What can hang from each mark
F: S
G: B W
W: G
K: B Q
Q: K S U
C: B
S: M Q
B: G K
U: Q

Each row was made from one small tree. The marks that hang from a mark follow it in brackets, in alphabetical order. Every link used is in the known rows. Write each row's tree.
Known rows
S(M Q(K)): [ -9 -21 -21   0  53 -37 -25  68  77  -5   1  33 -34  24  28   1  23  14
  24  28  28]
G(B(K(Q(U))) W): [ 33  22 -35   6  55 -25 -42  28  54 -26 -35 -10 -18  -7  16 -22 -40  14
  47  17 -32]
C(B(G(W) K)): [ 25  17 -24  25 105 -34 -20  16  43  -7 -46 -45 -47 -21   2 -32 -52  -1
  38   9 -29]
G(B): [ 21   2 -11  32  79 -40 -23  36  51  -6 -22 -24 -48  -8  17  -5 -36 -14
  39  30   2]
B(G(W) K(Q(S U))): [ 26  11 -54   3  70 -21 -24   6  43   0 -25  -2  -2  19  20 -15 -39  21
  14   2 -10]
U(Q(K S(M))): [-16 -14 -25   0  27 -36 -13  63  53   4  -7  26 -26  32  34  18  26  26
  -6  28  46]
U(Q(S(M))): [  2 -21 -26  13  39 -41 -12  51  55   3  -1  -4 -27  35  26  19   0  19
   1  36  37]
S(M Q(K U)): [-10 -17 -37  -1  32 -31 -34  64  84  -7   0  51 -18  34  36   5  37  31
  14  21  27]
B(G(W) K): [ 31   9  -9  14  98 -30 -20  16  44   2 -40 -24 -48 -18   8 -16 -61  -6
  35  12  -7]
K(B(G) Q(S)): [  9  -1 -42  21  96 -31 -20  19  30  -1   0 -24  -7  40  26 -30 -26 -22
  10  10  30]
G(B(K(Q(S))) W): [ 30  15 -40   3  73 -35 -21  22  39 -15 -27 -21 -22 -12  11 -18 -47  10
  44  22 -18]
F(S(M Q(K(B) U))): [-13 -13 -53 -11  28 -37 -26  51  74 -12   8  58  -5  38  29 -12  56  10
  12  22  52]
W(G(B(K))): [ 27  24 -12  19  85 -46 -17  17  52 -13 -49 -28 -52 -23  17  -9 -50 -11
  55  21  13]
C(B): [ 10  -6 -23  39  83 -36 -20  49  55  -5 -18 -32 -59   4  20 -21 -17   0
  36  20 -10]
Q(K(B(G)) U): [ -5  12 -26  16  74 -23 -33  34  41  -2 -19  16 -17  19  36 -25   6 -11
   4  -3  41]
K(B Q(S(M) U)): [  1 -13 -54   0  50 -37 -29  40  50 -14  17   8   6  51  37 -19  12  17
  16  13  40]
Q(K): [ -2  -6 -10  14  64 -28 -21  63  52   2 -19  16 -59   4  32  -4  -3  -3
  27  18  18]
U(Q(K)): [-10  -3  -7  19  38 -20 -28  72  53  -2 -26  12 -49  21  37   3  10   3
   7  28  22]
K(B(G) Q): [ 14   0 -23  26  99 -28 -33  29  40 -12  -7 -31 -18  36  28 -39 -33 -32
  23  15  16]
K(Q(S)): [ 12 -15 -39  18  69 -29 -16  44  48   3   1  -7 -30  34  30  -6 -20   3
  23  23   8]
F(S(M Q(K(B(G))))): [ -8 -12 -39  -1  63 -44 -13  29  63  -5  -1  32  -4  32  18 -19  29 -15
   8  22  50]
G(B W): [ 28   5 -10  35  83 -42 -36  18  47  -9 -25 -32 -44 -30   4 -13 -50 -12
  40  28 -12]
G(B(K(Q)) W): [ 35  17 -20   8  76 -32 -31  33  50 -24 -35 -27 -35 -14  10 -26 -55  -2
  56  26 -33]
C(B(G(W) K(Q(U)))): [ 25  20 -49  18  78 -21 -36  17  53 -18 -37 -28 -12  12  15 -40 -35  18
  30   3 -46]

Which tree is each row?
[  9 -27 -38   4  58 -43 -12  43  57  -2  12   0 -20  40  27  -1 -11  16
  25  25  20] -> K(Q(S(M)))
[ 15  -2 -54 -13  57 -33  -6  24  55   0 -12  15   3  46  30  -3 -14  31
  15   7  13] -> B(G K(Q(S(M) U)))
[ 33  18  -9  12  84 -38 -25  28  47 -15 -43 -27 -53 -38   4 -14 -56  -3
  54  25 -16] -> G(B(K) W)
[ 26  14 -22   6  73 -29 -19  49  53 -21 -32 -21 -40   8  23 -21 -41  -3
  55  27 -18] -> G(B(K(Q)))
[ 18  13 -26  22 102 -32  -7  35  47  -5 -41 -35 -52   1  14 -25 -36  -2
  36  10 -16] -> C(B(G K))
[-11  -3 -26  14  36 -23 -16  64  44   7 -16  19 -35  26  35  13  15  14
  -6  24  37] -> U(Q(K S))
[ 18   6 -55 -15  42 -41 -11  37  57 -16 -14  12  -1  26  28  -3 -10  33
  35  19   6] -> G(B(K(Q(S(M) U))))
[ -5   7 -11  19  94 -29 -27  38  35  -1 -20  -1 -33   9  29 -27  -9 -27
  14   5  40] -> Q(K(B(G)))
[ 13 -10 -40   9  88 -45 -31   0  35 -10   5 -25  10  22  13 -30 -30  -8
  12  14  28] -> K(B(G(W)) Q(S(M)))
[-17  -8 -43  -9  45 -38 -20  49  45  -4   6  38 -10  25  37  -7  37  21
   8   4  65] -> Q(K(B) S(M) U)
[  2   9  -9  19  97 -31 -38  19  31  -4 -23  -8 -28 -12  17 -34 -22 -26
  15   4  28] -> Q(K(B(G(W))))
[ 14 -14 -38 -19  59 -39   0  53  56  -6  -5   3 -28  33  27  -4 -15  23
  40  22  15] -> B(K(Q(S(M))))
[ -2  15  -9  24  69 -21 -47  31  32 -11 -30 -14 -18   4  21 -25 -12 -19
  -5  15  30] -> U(Q(K(B(G(W)))))
[  8 -23 -54   2  37 -36 -21  39  62  -1  14  18  -5  50  35   2   5  31
  15  18  18] -> K(Q(S(M) U))
[-12 -16 -41  -7  32 -39 -13  48  58   7   0  47 -19  24  36  13  28  35
   7   9  43] -> Q(K S(M) U)
[ -6 -26 -36  -5  35 -42 -10  51  82  -1   2  49 -31  25  21   4  33   9
  21  34  29] -> F(S(M Q(K)))
[ 19   4 -11  32 109 -36 -39   6  34  -5 -18 -38 -30  -9   9 -34 -49 -32
  22  11  18] -> K(B(G(W)))
[-15 -14 -23  -1  64 -38 -34  70  66 -18   6  23 -25  26  31 -20  32   0
  25  24  49] -> S(M Q(K(B)))
[ 28  23 -21  14  77 -40 -25  21  55 -24 -42 -31 -34  -1  23 -22 -49  -9
  56  24  -4] -> W(G(B(K(Q))))
[ 18   9 -55   2  65 -20 -10  24  47   4 -21   6  -7  40  33  -9 -25  20
  11   2   2] -> B(G K(Q(S U)))
[-21  -5 -27  -2  39 -36 -20  66  41  -9  -1  16 -16  34  35  -3  33  10
  -3  24  69] -> U(Q(K(B) S(M)))
[ 20   4 -41   3  85 -27  -2  28  41   5 -23  -9 -24  31  27 -13 -40   3
  23  11   3] -> B(G K(Q(S)))
[  8 -22 -37  13  46 -37 -33  52  87  -6   7  23 -20  38  27   5  12  24
  21  26  19] -> S(M Q(U))
[ 25  22 -41   9  76 -43 -13  13  46 -12 -34 -23 -23   4  24 -13 -44   3
  43  20  11] -> W(G(B(K(Q(S)))))
[ 23  13 -41   1  72 -35  -6  41  42 -11 -25 -13 -28  10  24 -11 -35   9
  42  23  -5] -> G(B(K(Q(S))))
[ 30  19 -55   2  55 -28 -29  19  45 -15 -26  -3  -7  -1  17 -14 -34  26
  35  15 -18] -> G(B(K(Q(S U))) W)
[ -8  14 -28  19  68 -26 -34  22  22   0 -23  -6  -5   9  21 -17  -5  -9
 -17  12  44] -> U(Q(K(B(G(W))) S))
[-13   0 -30   7  74 -31 -17  54  30   1  -6  14 -36  10  34 -16  12  -5
  16   9  54] -> Q(K(B) S)
[ 16   7 -35  12  77 -25 -18  65  57 -21 -28 -29 -50  19  25 -34 -23   9
  53  19 -31] -> C(B(K(Q)))
[ 12 -32 -36   7  48 -49  -7  41  83  -1   6  21 -32  29  11   4   8   2
  27  41  21] -> F(S(M Q))
[ -9   9 -41  17  72 -19 -43  40  56  -7 -13  28  -3  32  36 -24  21  -6
   0   5  38] -> S(Q(K(B(G)) U))
